Each row comes from the steps of one path. Every step used is in the known rows, and no mark comes twice. Write the path behind each row, first mark first.
(in the rows, 128 means zero)
Known rows
L B K G: [100 137  54 208 190 196 151 116 157 128 173  43 156 140 199  96 140  93
 168 146 152 104 109 187 118  59  35  97 120 105 106 129 165]
B Z A F: [138 129  90 102 123 163 124  94 107 166 102  98 140 127 150 128 134 116
 148 153 114 138 124 148 168 145  89 129 135 160 124 101 165]
F Q Z A: [125 119 112 147 111 179 119 108  61 154 132 110 122  82 100 121 145 137
 177 148 139 112 170 102  95 123  91 130 160 181  47  92 135]
B K G: [114 147  55 160 167 170 147 113 157 108 148  56 163 100 195  76 146 115
 165 133 151 119 124 149 104  80  34 119 156 115  94 115 159]
T F A Z B L: [102 141  95 137 141  80 138 151 169 158 208 136 131 124 172 168 146 127
 137  78 183 134 149 181 210 110 113 104 155 128 165  95 174]
Q F A Z B K: [ 83  78 146 123 162 103 153 141 147 146 173 112 112 143 106 146 140  66
 136 135 187 153 106 160 121  98  83  92 144 140 176 113 163]
F T Z: [192 156 127 135 130 169  98 125 137 116 100 119 143 137 118 110 147 152
 125 119 112  85 127  84 129 137  80 130 146 144 154 159 186]
F H Z Q: [138 144 142 107 167 167 136 150  82 122 201 153 160 115  82  92 123 215
 154 127 167  79 155  93 134  92 103 133 131 148  73 118 160]
H F Q: [145  75 149 121 133 144 103 151 114 122 106 107 119 126  74  62 188 141
 158 125 124  98 115 161 110  81  81 123 113 148  59 112 195]
L B: [143 111  83 182 145 190 127 138 143 127 149  90 130 132 140  99 140 120
 156 139 133 101 115 180 130  87  83 103  91 134 116 129 176]
F A Z: [168 129 135  82 157 120 123 136 138 143 136 135 119 104 140 133 140 116
 152  98 142 124 116 142 130 143  72 119 135 141 167 114 154]
A Z B K: [ 96 120  96 184 154 156 177 132 167 114 153 105 150  98 130 121 137  95
 128 141 173 173 126 118 151 107  75  88 144 150 135 109 169]
H F A Z Q: [146 112 202  47 193  74 124 149 102 154 161 141 120 138  80 140 131 122
 140  94 117 135 121 155 154 109 101 134 122 129 156 126 167]
H F A: [152  71 164  47 147 105  91 147 119 120 111 129 102 117 119 122 165 106
 147 104 116  98 105 183 108  90  76 121 120 127 122 116 172]
B Z: [157 138  90 150 129 162 107 112 158 112 118 118 159 113 136  97 114 152
 149 176 129 129 116 127 173 128  75 121 130 145  88 110 156]
Z T F: [148 106  65 141 118 110  92 117 190 101 108  69 134 133 154  85 164 143
 176 134 137 101 126 160 146  89 116 128 157 138 123 106 182]
F H Z A: [123 121 126 124 127 176 123 124  62 127 151 136 154  95 126 139 153 149
 168 118 171  70 146 101 109 105  89 118 159 163  98 119 147]
H Z: [156 123 105 152 134 186 122 132  83 108 133 115 139 115 113  99 140 140
 137 107 176 118 125 122 156 110  71 117 126 147 115 125 163]
Q F T Z A: [148 120 140 155 102 146 103 102  89 156 114 106 131 164  92 141 160  91
 134 122 137  84 126 101 114 121 104 133 163 150 197 167 173]
H Z B L: [ 92 131  90 192 138 189 156 135 125 115 213 124 169 111 127 147 129 140
 124  96 216 138 144 151 212  81 110  99 141 133 101 122 179]
T Z A F: [158 141  91  83  98 165 149 122 108 171  98 107 130 116 130 117 161 119
 142  92 111 115 145 135 122 139  83 130 157 161 167 141 177]
Q Z A F: [129 121  88  93  88 153 126 114  43 158 115 100 131 117 120 129 129 111
 150  99 129 145 168 143 133 139  95 144 145 179 115 102 146]
T Z Q F: [154 141 137 134 134 128 155 137 120 154 178 133 141 144  48  69 121 151
 133 124 138 111 148 120 141 103 117 152 145 148 151 157 172]
Z Q F: [126 112 128 140 140 128 135 138 110 136 185 111 135 139  70  63 128 136
 142 143 147 120 136 143 128  83 127 149 125 138 122 112 167]
F A Z T: [159  96 143  63 169  98 106 113 187 128 114  93 131 134 130 147 144 106
 188 119 141 131 111 160 124 135 112 109 154 142 173 125 158]
A Z B K G: [ 78 168  82 202 202 155 184 130 178 123 168  62 177  96 180 106 143  80
 133 114 163 168 122 130 147  89  57  73 162 122 134 128 161]
Q F T: [152 101 132 160 112 136  80 130 107 114 126  95 133 178  95  91 164 117
 136 133 144  92 115 137 125  95 105 138 120 141 152 135 180]
Q F H: [136  83 125 116 103 106 111 155 124 115 151 128 148 151  88  54 160 151
 167 124 164  66 145 149  91  79 104 133 127 156 102 124 167]
Z T: [151  95  95 125 132 146 108 104 196  92 101  72 151 121 129  96 150 129
 183 146 140 108 122 151 123 102 121 119 151 142 109 121 170]
L B Z A F: [121 121  80 146 142 183 119 102 111 185 125  80 136 169 151 147 122 103
 154 172 108 123 109 189 178 121  95 103 101 152 127 115 166]
K B: [149 114  92 157 135 190 105 124 157 145 141  78 136 110 136  74 166 113
 146 145 144 135 122 134 124 156  96 103 162 114 105 106 153]
T F A Z: [162 132 107  96 139  84 109 152 127 150 135 132 104 124 163 120 159 131
 150  90 138 119 121 151 155 132  74 132 139 141 182  93 169]
H F T Z: [182 116 170 109 123 127  88 137 117 114  80 122 136 169  88 119 160 133
 112  97  99  98 114 115 143 113  81 132 132 144 157 171 206]
F T: [166 131 115 148 137 174  85 120 130 100 112 100 141 123 135 110 161 140
 135 141 121  91 122 110 121 116  93 129 126 140 123 122 184]
T Z: [181 143  93 129 113 166 133 132 155 123 116 126 140 104 120  84 149 143
 140 109 129 109 137 111 127 128  75 123 147 148 135 149 171]
L B Z: [139 124  84 191 157 183 109 117 155 133 149 105 149 155 146 115 102 133
 156 188 127 116  98 166 184 116  81 100  98 137  99 127 165]
Q Z B: [105 134  95 163 120 167 132 142 124 100 153 114 151  86 112 107 120 121
 121 131 149 145 161 112 145 108 113  98 142 167  78 109 142]
T F A: [157 113  89  83 131 110  89 147 136 132 133 122  92 101 176 108 160 146
 155 125 123  76 119 168 120 103  80 132 142 126 135  78 167]
K B Z A F T: [140 134 125 129 150 191  72  79 107 210 106  64 142 175 143 149 161 110
 135 189 108 153 113 124 174 203 115 109 167 127 142 105 161]
Q F A Z: [157  95 152  92 140  82 120 147 105 154 145 122 111 162  96 114 146  95
 152  92 158 130 113 166 130 126  82 128 124 140 200 133 158]

Write each row's path
[135 124 103 106 119 186 137 120  34 161 120 100 131 123 121 134 160 116
 139  89 153 124 127 147 149 119  83 123 132 162 143 115 169] : H Z A F
[126 149 107 184 193 187 129 113 149 146 199 112 155 153 114 113  80 157
 152 207 116 122 117 149 197 101 109 116  99 130  83 122 162] : L B Z Q
[148 125  86 154  97 135  99 148  81 137 135 116 113 126 111  56 150 188
 160 131 140 109 166 119 135 117  80 149 140 175  53  72 163] : T F Q Z
[132 110 102 101 125 190 133 128  92 171 110  86 113 107 121  97 197 133
 175 133 118  97 142 153  87 113  90 125 134 165  85  84 184] : Z A F Q
[155 148  93 139 107 172 143 106 128 148 120 122 139  76 136 132 152 109
 147 120 126  97 142 103 112 131  84 117 174 156 149 145 157] : T Z A
[ 88 107  77 177 147 191 156 128 184  93 149 100 142  71 145 105 146 104
 132 173 162 131 126 130 114  81  81  90 149 138  86  94 172] : Z B K
[116 127 139 111 177 133 141 151 167 132 154 130 123  83 140 146 149  93
 132 108 144 132 114 135 135 124 108  75 135 139 158 114 156] : F A Z B
[136 148 120 121 149 126 122 166  71 131 200 160 149 128 111  83 135 228
 145 121 165  73 159 100 164  76 103 148 137 149  83  95 169] : T F H Z Q
[161 153 127 148 123 181 109  96 113 145 101 116 140 108 135 158 160 116
 130 131 109  80 136  76 115 143  92 122 167 150 166 155 172] : F T Z A
[ 85 133  97 183 119 174 143 139 127 135 207 122 159 109 100 119 124 169
 157 134 188 138 184 142 166  94 122 119 149 164  26 101 163] : F Q Z B L
[110 130 109 180 155 199 146 150 119 101 160 116 145  87 111 115 150 119
 117 115 177 125 121 116 164  94 102  81 129 144 105 123 166] : H Z B
[125 125 100 139 107 138 109 136  51 136 157 135 136 111 151 128 165 163
 162 114 168  64 150 110 137  96  87 124 156 162 108 100 159] : T F H Z A
[177 122 144 146 112 135  98 130 113 132 115 117 135 186  79  92 151 134
 121 114 136  90 122 109 131 120  99 139 140 149 183 176 191] : Q F T Z
[137 148 114 162 186 182 114 101 163 173 187 100 157 126 106  88 106 152
 142 212 124 160 128 109 189 173 122 119 164 111  82 102 136] : K B Z Q
[135  87 145 130 111 131 114 158  58 116 163 137 151 174  68  72 142 161
 152 101 202  81 133 135 125  83  92 132 121 159 113 138 166] : Q F H Z
[151 118 108 139 116 173 115 141  85 123 132 119 128 108  88  70 135 175
 171 143 142 117 166 111 113 127  82 145 136 177  41  92 154] : F Q Z
[ 88 108  99 185 161 212 161 131 118  95 160 114 142  93 122 128 134 115
 123 144 197 143 117 109 149  82  73  89 141 140  96 109 171] : H Z B K
[170 127 114  95 125 163  89 136 108 134  93  87 136 157 126  94 172 155
 130 112 112 105 125 141 132 122  92 136 110 150 138 112 205] : A F T
[116  89  70 184 156 199 139 119 149 123 152  86 131 139 152 113 129 111
 162 170 152 113 111 175 119  80  54 108 110 129 106 114 173] : L B K
[144  96 115 120 127 153  99 107 134 113 109  80 138 136  77  88 135 162
 202 156 143 118 158 124 114 113 120 135 159 179  42 108 156] : F Q Z T
[151 145 154  73 199 122 139 132 128 152 179 146 127 102 111 135 122 143
 149 120 130 131 132 125 134 132  98 130 133 133 156 109 149] : F A Z Q
[150 159 128  86 180  83 125 150 119 167 192 144 110 122 136 126 129 159
 140 110 125 119 134 134 166 123  99 141 142 136 167  88 163] : T F A Z Q
[145  91  88 104 109  87  86 133 199  98 126  95 154 141 151  81 168 181
 195 142 138  61 144 149 119  84 122 128 159 151  97 100 180] : Z T F H
[178 170 140  74 155 165 129 140 114 164 133 120 143 164  81  94 133 193
 113 113  88 104 148  98 148 131 116 152 127 150 156 146 203] : A F T Z Q
[141 127 144 155 148 102 154 140 104 153 191 120 147 167  50  75 124 124
 137 108 158 152 138 133 163 105 116 141 127 148 166 131 161] : A Z Q F
[193 147 121  87 120 161 103 143 120 144  82 108 141 166 109  96 159 165
 120  95  94 101 139 116 141 144  83 136 130 155 174 154 208] : A F T Z
[172 174 145 134 161 172 120 122 136 138 154 133 149 130  92 114 122 181
 125 142  99  91 142  71 145 128 113 144 146 142 137 153 184] : F T Z Q
[142 163 113 145 171 161 123 111 153 131 175 131 163 109 113  93  92 169
 142 199 120 133 127 107 185 122 106 140 136 140  77 107 155] : B Z Q
[160 107  99  94 128 178 127 156 119 147 105  99 123 132 101  41 190 172
 166 123 120  97 139 162 104 113  80 129 112 164  70  88 194] : A F Q
[155 112 109  86 107 162 123 157  65 154 112 103 124 142  75  59 146 182
 165 112 130 129 168 143 122 134  81 149 114 189  58  93 171] : A F Q Z
[153  91 100  68 140  96  75 117 187 120 116  85 105 125 173 125 164 136
 183 139 127  79 111 178 118  97 118 130 162 132 137  91 170] : Z T F A
[131 102 157  74 168 109 117 140 108 152 198 129 115 129  81 102 130 135
 149 144 140  95 127 164 103  87 118 145 131 126 132 108 156] : Z Q F A
[136  92  98 117 177 109  62 101 204 147 134  79 110 191 180 156 117 134
 188 197 117  92  84 208 184 106 116 107 126 127 131 103 164] : L B Z T F A
[129 127 108 152 130 196 131 106  59 133 137 111 138  87 125 147 149 106
 146 118 169 114 124 111 139 112  81 118 146 151 128 123 157] : H Z A
[158  90 181  52 156  78 108 147 112 137 111 129 109 145 102 139 152  94
 141  73 128 134 104 172 143 120  72 119 120 137 170 131 177] : H F A Z
[158  97 159 122 135 128  70 132 106 100  92 101 132 156 103 111 172 120
 125 112 110 104 107 135 138  92  94 132 111 136 123 135 202] : H F T
[135 117 174 141 141 141 110 149 151 105 108 115 140 140  87 132 171 111
  90 103 101 106 112 110 151  96 111  94 133 140 147 175 207] : H F T Z B
[127 107 147 109 137 108 125 157 117 135 201 135 160 148  64  55 138 178
 164 148 150  75 156 129 100  74 130 150 134 144  90 115 163] : Z Q F H
[102 134 125 124 162 119 151 138 182 149 208 136 144 108 147 179 135 111
 143  91 184 145 142 167 184 114 111  97 152 126 150 113 162] : F A Z B L
